What can hang from each mark
gaki: monip zuged
maki: larisuz
zuged: larisuz
monip: gaki vubas
reve: larisuz vubas
larisuz: gali reve zuged
vubas: monip reve
gali: larisuz

Each row was made from one small tree. The marks that hang from a mark follow it in brackets, in alphabetical order. Every link used is in the known rows. Write each row's tree.
Known rows
vubas[reve]: [ -1  -1  -2   0   7   0   0  -3  -7  -3  -4  -2  -2   6  -5   4  -2  -5
   3  -8  -2   4  -6   8  -4   2   7   0  -9  -8   7  -5   0   4   0  -7
  -5   4   6   6 -10   2  -4  -3   7  13   2  -2   7   3   4   3   1  -1
  -5   1  -8  -1   0   4]
monip[gaki vubas]: [ -1  -6   2  -1 -15  -1   5  -4  -9 -15 -19   5   3  -6   8  -1   4  12
  17  -4  -9   6  -3   3  -2   7  -4   6   5  -9  -7  -2  12  -8   0   8
  -4  19   4   2  -9   0   6  -1   5   0  -2   3   1   7   6 -19  11  -1
 -13   2   3  -1  15   2]
reve[larisuz[zuged] vubas[monip]]: [-12  -9 -12 -14   3  -6  12   7   6   7  11  -4   6   3  -6  -7  -2   5
  -8 -13 -30  -6 -32  -2  -4   7   3  22  -6  -1  11  -4  -5  -1  -7  -4
  -4   6  -5  -1  -3  13  -4  -5  -7  -1  11 -12  -5  -8  -3 -15  16 -16
 -25   7   7 -10  13   3]
larisuz[gali reve[vubas[monip[gaki]]] zuged]: [  2  -6  -1  -4 -12 -17   0 -10 -14  -2   1  -3  -1 -13  -2   6   4   9
  15 -17 -33 -24 -34  -6  -8   4  12  10   3  -9   8 -18  12   3  -9  10
   1  -2   0  15 -14 -10   2  -7  -2  11  -3 -15  -2  -5  11 -30  28 -12
 -23  12  -5 -17  17   0]
gali[larisuz[reve[vubas[monip]] zuged]]: [ -2 -10  -3 -13   6  -4  14   1  -2   8  15 -11  -6  -4   1   5  -6  -2
  -5  -8 -33 -11 -29   0  -5   7  10   7 -11  -9  10  -7   6   6 -12   2
  12   5 -11   8  -1   1  -2  -4 -11   5  12 -12   2 -14   1 -15  12  -7
 -16  15  -5  -2  15  -2]
maki[larisuz[gali reve[vubas[monip[gaki]]] zuged]]: [ -4 -17  -6   1 -14 -20   8 -13 -10   6  11  -8  -2  -7   1  -5   9  13
  17 -13 -46 -28 -33 -12   2   8   9   7   1  -5   2 -24   4  -4 -13   8
  -4  -1   5  12   2  -2   2  -4   0   9  -2 -16  -3  -2  11 -36  30 -11
 -24  12  -6 -16  27  -3]
monip[gaki[zuged] vubas]: [-11  -2   3  -1 -10  -3   6  -5  -3 -16 -16   6  -1   2  -1   7  -2   6
  20  -5  -8   6 -14   0 -11  12  -6  11  -2  -5  -2   5  10  -7   2  10
  -5  25   1   0  -8  -3   8 -10   1  -1  -4  12   9   2   6 -24  19   3
 -15   0   3  -9  21   0]
monip[gaki[zuged[larisuz]] vubas[reve]]: [-12  -4   1   6   7  -3  13  -7   2 -15 -16  -4  -9   6  -5  11  -4   9
  25 -14 -11  22 -24   2  -5  12   2   4  -3  -9   1   3  12  -6  -1  -4
  -5  34   3   4 -10   8   1 -10  10   8   4   6  26   4  13 -25  21   0
 -20   0  -8 -12  22  10]
reve[larisuz]: [ -5  -2  -8  -2   2  -8   5   3   5   9  10  -3   6  -1  -7  -2   7  10
  -2  -7 -14   2  -4   0   2   5  -3   3   2  -1   4   3  -8   3  -7  -1
  -2   5   4  -5   3  11  -7  -4   4   4   5  -2  -1  -3  -1  -4   1  -6
 -13   2  -1  -6   3   0]
maki[larisuz[gali zuged]]: [  6   3   5  10  -3  -9   7 -10  -1   7  22 -14  -1  -7   4 -10  10   2
   7 -12 -19 -23 -19  -9  15   9   4  -1   0   8  -9 -10 -10  -4 -11  -2
  -5  -6  11  12   9  -5   2   4   0   7  -8  -8   4  -2   0 -12  19  -2
  -4   1   3 -13  21  -6]
zuged[larisuz[gali]]: [  7   2  -2   9   2  -9   3  -4   9   0  13  -9  -5 -15   0   1   8  13
  13 -12  -2   1  -8  -9  12   0   3  -8  10   9  -9   6   1   0  -4  -6
   1  -3   2   5   1   6   0   3   3   8   3  -2   4  -6   2  -4  10  -4
  -2  -4  -5 -12   2   5]
vubas[monip reve]: [ -6  -7  -3  -5  14   5   2   3  -3  -1  -9   3   1  14  -4   5  -5  -7
  -2   0 -10   0 -15   7  -6  -3  15   2 -17 -15  15  -9  -2   8   6 -10
  -5  -2  -2   6 -17   1  -7   2   7  10  11  -2   4   1   8  -3   4 -10
 -19  -1 -13  -2   4  15]
vubas[monip[gaki[zuged[larisuz[gali]]]] reve]: [-10  -6   1   6  18 -10   1  -3   0  -6  -4  -6 -11   2 -13   8   1  10
  23 -14 -15  -1 -39  -2  -2   7  13   2  -5  -8  11  -3  -3  10   2  -8
  -7   4   3  10 -20   5  -3  -9  10  11   6   3  17  -4  19 -30  25 -10
 -29  -8 -15 -24  21  19]
gaki[monip[vubas] zuged[larisuz]]: [-17   5   1  11   1  10  17  -2  18 -10  -2  -6  -5   6  -3   0 -14  -2
   6  -5  -5  22 -15 -12  -8   9   4   3  -8   4   4  17   3  -7   4  -7
   4  31  -9  -7  -2   7   1  -5  -5   9  15  18  17  -2   3 -18  20  -6
 -19  -2  -6 -13  25   8]
gali[larisuz[reve[vubas[monip[gaki]]] zuged]]: [ -6 -13  -3 -14   0  -7   9   0 -11   2   4  -9  -7  -8   0   6  -2   9
  10 -11 -36 -14 -35   1  -8   9   7  10  -9 -16   6 -15  11   5 -15   9
   5   8  -5   7  -7  -2   1 -10  -7   2   7 -11   6 -14   9 -28  19  -8
 -22  13  -1  -7  18  -1]
gaki[zuged]: [ -8   4   4   2   5   1   1   2   5   2   2   0  -4   6  -6   5  -7  -4
   0  -4   2   0 -11  -5  -6   5   0   7  -5   4   5   6  -3   2   1   0
   3   6   0   0   3  -1   1  -7  -4   0  -2   7   8  -4   0  -6   7   3
  -3  -3  -3  -4   8  -1]
zuged[larisuz]: [ 2  0 -4  4  7  1  7  1 12  1  5 -8 -6 -3 -3  1 -1 10  6 -4 -2 13 -3 -3
  7  2 -1 -7  5  5 -7  4  0 -3 -2 -5  2  6 -1 -3  9 14 -5  4  3 -4  7 -3
  8 -6  0 -3  1 -1 -1  0  0 -5  1  7]
zuged[larisuz[gali reve[vubas[monip]]]]: [  2 -10 -10   5  -6 -17   8  -2  10   3  11  -6  -3 -10  -7   5   5  12
   8 -11 -22   3 -16 -13   1  -1  15  -4   8   6   9  -6   7   1  -7  -4
   5   2 -13   5  -4  10  -4   3  -5  11  13  -8   0  -3   6 -20  17 -15
 -17   7 -16 -12   8   6]
maki[larisuz[gali]]: [  3  -4  -2  11 -10 -12   5  -3  -1   4  15  -7  -1  -6   1 -11  13   7
   9  -5 -14 -11  -5 -10  15   3   3  -6   5  10  -4  -6  -8  -1  -7   0
  -5  -7   5   2  10   2   1   3   2   8  -3   1  -3   4   5 -11  13  -2
  -5  -3  -8  -6  12  -5]
reve[larisuz vubas]: [-10  -7 -18  -6 -13 -13  10   6   5   7  10  -2   6  -5 -10  -5   6  12
  -2 -13 -18   7  -8  -5   1   4  -5  15   3   9   6   5  -1   1  -8   1
  -1  13  -2  -8   4  20   1  -8  -2   0   9  -2  -5  -2  -5  -8   7  -9
 -11   4   0  -3   2  -4]

Write each row's tree
[-13  11   4  18   8  -4   8  -3  14  -2  14  -8  -8  -2 -12  -1  -7   2
   9 -11  -2   6 -24 -18  -1   1   9   0  -4  10   6  12  -6   6   0  -4
   5   6  -3  -2  -4   2   0  -7  -4  15   8  14  16  -7   3 -16  22  -6
 -17  -7 -14 -18  20   7]
gaki[monip zuged[larisuz[gali]]]
[-20   6   4  11  -3  -5  10  -8   3  -4   7  -4   3   3 -14   3  -1  -5
   5 -21 -21   8 -29  -5  -9  11  16  15 -15  -2  21  15  -8  12  -8  -6
  -3  29   4   3 -25   1   1 -15   2  38  12  17  12   1   8 -19  30 -15
 -37   1 -23 -16  31   0]
gaki[monip[vubas[reve[larisuz[gali]]]] zuged]
[  3   4   3   0   6 -12   1  -4   2   9  26 -11   5 -16  -4  -6  10   6
   3 -22 -20 -18 -27   0  10  11   3   8   7   1   1   3  -9   5 -13  -2
  -2  -2  10   9  -3  -2  -1  -5   1  14  -4  -9   0 -13  -1  -8  16  -6
 -14   3   3 -18  12  -2]
reve[larisuz[gali zuged]]
[-18   7   0  11  13   4  11   1  18  -3   7  -8 -10   9 -11   1 -13  -4
   4  -4  -1  14 -21 -15  -5   3   6   0  -8   7   5  10  -5   3   3  -7
   7  15  -6  -8   3   7  -4  -7  -5   5  13  15  19  -4   0 -10  17  -5
 -13  -6  -9 -14  15   9]
gaki[monip zuged[larisuz]]
[-15 -14 -12  -8  14  -7   2   6 -10   4  -8   1   5   9 -10   4   5  12
  11  -7 -27  -5 -27   9  -8   5   9   8 -14 -22  16 -11  -6  12  -2  -4
 -14   5   6  -1 -20  13 -13 -10  14  10  10  -3   4   1  17 -20   9 -15
 -37  -1 -10 -11  11  16]
vubas[monip[gaki] reve[larisuz]]
[-23 -14 -15 -14  -7 -15   4  12  -1   3  -4   2   2   8 -18  -2  -2  15
   8 -11 -30  -4 -34  -9 -13   8  -1  24  -8   1  14  -2  -4   5  -3   5
  -7  15  -3 -11  -5  19  -2 -18   1  -5  11   5   0  -5   4 -35  22 -13
 -34   1  -2 -16  17   4]
reve[larisuz vubas[monip[gaki[zuged]]]]
[ 11   1   5  13  -2 -13   8 -19  -2  11  29 -15  -1  -8   4  -3   9   4
   9 -13 -29 -24 -18  -5   9  10   9  -8   5  -1  -4 -14  -4   0 -16   0
   0  -6  10  17  10 -10  -1   0   0  19  -8 -13   3   0  10 -13  20  -1
  -6  13  -6 -12  19 -12]
maki[larisuz[gali reve zuged]]
[  8  -2  -2   5 -23 -21   1  -8  -6   2   9  -2  -2 -17  -8   5   8   7
   6 -13 -15  -7  -6 -11  -3  -1   7   2  10   7   6  -5   8   3 -12   8
   8   1  -3   9  -3  -3   8  -3  -5  19   0  -4  -5   2   2  -9  14  -4
  -4  13 -15  -6   2 -13]
larisuz[gali reve[vubas]]
[ -4  -1   2   1  -3 -15   6 -14 -14  -5   1  -9   4 -16  -3   3  14  13
  23 -30 -30 -10 -34  10   1  16   7  15   1 -16   3  -2   2   3 -15   1
  -9  23  19  16 -21  -4   5 -10  11  25  -6  -7   8  -2  12 -24  32  -8
 -34   7  -3 -18  27   1]
monip[gaki vubas[reve[larisuz[gali zuged]]]]
[ -8  -4   0  -5  16 -12  -3  -5 -15   5   5  -8   4  -3 -11   2   9  12
  16 -22 -34 -25 -46   8   0  11  15  11  -8 -19  13 -11 -10  13 -10  -4
 -13  -1  16  15 -27  -1  -7  -9  11  19   4 -13   7  -9  17 -22  22 -14
 -40   1  -6 -22  20  14]
vubas[monip[gaki] reve[larisuz[gali zuged]]]
[  4  -6 -11   3  -7 -12  13  -5  10   4   7 -10  -5  -7  -7   7  -1  11
   5 -10 -14  16  -3 -10  -2   1   4  -4   9   3   3  -1  13  -7 -10   0
   8  12  -8  -2   8  15   0   0  -4   8   8  -8   6   2   1  -9   7  -4
  -3  12  -9  -5   0  -1]
zuged[larisuz[reve[vubas]]]
[ -5  -6  -7  -8  -4 -13   6   3   2   8  20  -6   3 -10  -6  -7   9   6
  -1 -20 -33 -17 -33  -6   1   7   6  21   1   4  10  -2  -6   3  -9  -1
  -6   0   1   5  -7   8   0  -5  -8   7   8 -12  -7 -12  -2 -20  25 -18
 -26   3   1 -20  16   0]
reve[larisuz[gali zuged] vubas[monip]]
[  9   1   5   6 -15 -15   4 -15  -7   3  14  -9  -3 -19  -4   6   5   2
   5 -22 -21 -15 -18  -7  -4   5   8   7   9   6   1  -6  10   0 -17   7
   7   0   3  17  -5 -11   9  -5  -8  17  -8 -15   0  -5  -1 -11  23  -3
  -5  14  -5 -13  12 -12]
larisuz[gali reve[vubas] zuged]
[-16   7   6  19   4  -1  13  -9   9 -15   4  -8  -8   1  -8   7  -5  -6
  15 -18  -7  19 -27 -11  -5   7  18   4 -12   3  10  12   3   1  -2 -13
   0  28  -3   7 -20   1   4  -8   2  30  10  15  22   0  10 -17  32 -12
 -25  -3 -21 -15  28   7]
gaki[monip[vubas[reve]] zuged[larisuz[gali]]]
[-11 -14 -11 -10 -12  -7  -1   7  -8  -8 -15   6   3   3  -4  -2   2   9
  10   0 -16  -4 -15  -5  -8  -1  -3  14  -3  -5   6 -12   9  -2   2   7
  -6   3  -7  -5 -10  11   4  -6  -2 -11   7  -2  -6   2   6 -24  10 -12
 -20  -1   2  -4   6   8]
reve[vubas[monip[gaki]]]
[ -9 -10  -4  -7  11   0  -1   1 -15  -5 -20   3   0  12  -5   7  -2   2
  13   0 -15  -5 -19  10  -8   0  11   4 -12 -21  11 -15   2   7   4  -4
 -13  -1   5   5 -21   3  -7  -5  12   5   3  -2   4   4  16 -15   6 -10
 -23  -3  -8  -5   7  18]
vubas[monip[gaki] reve]
[  0  -9  -4   0 -15 -16   0  -3  -3   2   6   3   1  -7  -4   5   6   3
   2  -7 -21 -11 -13  -9  -4  -5  15   4   3   1  12  -6   6   4  -6   2
   5  -5  -8   6 -11  -1  -1  -1  -4  13   7  -9  -9   1   5 -15  18 -15
 -15   9 -18  -8   8  -3]
larisuz[gali reve[vubas[monip]]]
[ -9  -2  -2   4   9  -4   7   0   8  -6  -5  -5  -9   2  -8   5  -4  13
  22  -7  -4   6 -20  -8  -3   8  -5   1   3   1  -6   3   2   0  -1   2
  -1  14   4  -3   7   9   1 -10   5  -3   2   6  19  -7   6 -23  14   4
 -10  -2   2 -16  13   9]
monip[gaki[zuged[larisuz]]]
[-12  -8  -4  -2  16   0   4   7   7  -6  -6  -2  -8  10 -10   5 -10  13
  16  -2 -11   7 -29  -6  -6   6   3   2  -3  -6   3   0  -2   0   7  -4
  -5   6  -3  -4  -1  10  -5  -7   5 -10   9   5  14  -7  10 -28  15  -7
 -21  -6  -2 -14  15  19]
vubas[monip[gaki[zuged[larisuz]]]]
[ 13   7  12   8   1 -12   2 -16  -5   3  17  -8  -3 -14   2   6   2   0
   8 -17 -18 -23 -17  -2   1   4  12  -3   7  -3   0  -4   3   7 -13   4
   5  -5   8  19  -5 -20  -1  -2  -4  20 -10 -15   5  -5   4  -6  17   0
  -3  14  -4 -12  12  -7]
larisuz[gali reve zuged]
[  0 -12  -5   4 -12 -14  12  -9  -2   7  21 -11  -1  -3   1  -5   6   2
   2 -11 -39 -22 -28 -13   2   6  12   6  -3   0   7 -19  -2  -4 -11   0
  -1  -5  -2  11   7   1  -1   2  -8  11   3 -15  -2  -1   6 -23  28 -12
 -18  13 -10 -13  21  -6]
maki[larisuz[gali reve[vubas[monip]] zuged]]
[-19   8   6   7  -7   9  11  -5   6 -12  -5   2  -2  11  -3   1 -15 -12
   2  -1  -5  10 -13  -7 -14   4   7  11 -12   2  10  15   2  -2   6  -2
   4  27  -9  -5  -8  -5   4  -8  -7  11   6  18   7   5   1 -16  20  -6
 -19  -1  -6  -6  24  -2]
gaki[monip[vubas] zuged]
[ -4  -4  -2   8   7 -10   5  -6   5  -2   0  -6 -11   0 -12  14  -5  18
  22  -9 -12   7 -18  -8  -5  10   2  -6   7  -7   1  -1   5   1  -7   4
   4  13   3   2   3   2  -5 -14   5   6   0   0  19  -2  13 -23  15   5
 -11   6  -9 -15  14   5]
monip[gaki[zuged[larisuz[reve]]]]
[-23   5   4   7   2   9  11  -9  -1 -13 -11  -2  -3  19  -7   6 -14 -17
   5  -7  -5  16 -22  -2 -16   6  14  12 -21  -6  16   7   3   4   4  -5
  -1  32  -4   2 -21  -4   3 -13   0  24   9  17  14   4   9 -13  22  -6
 -26   3 -15  -6  26   1]
gaki[monip[vubas[reve]] zuged]
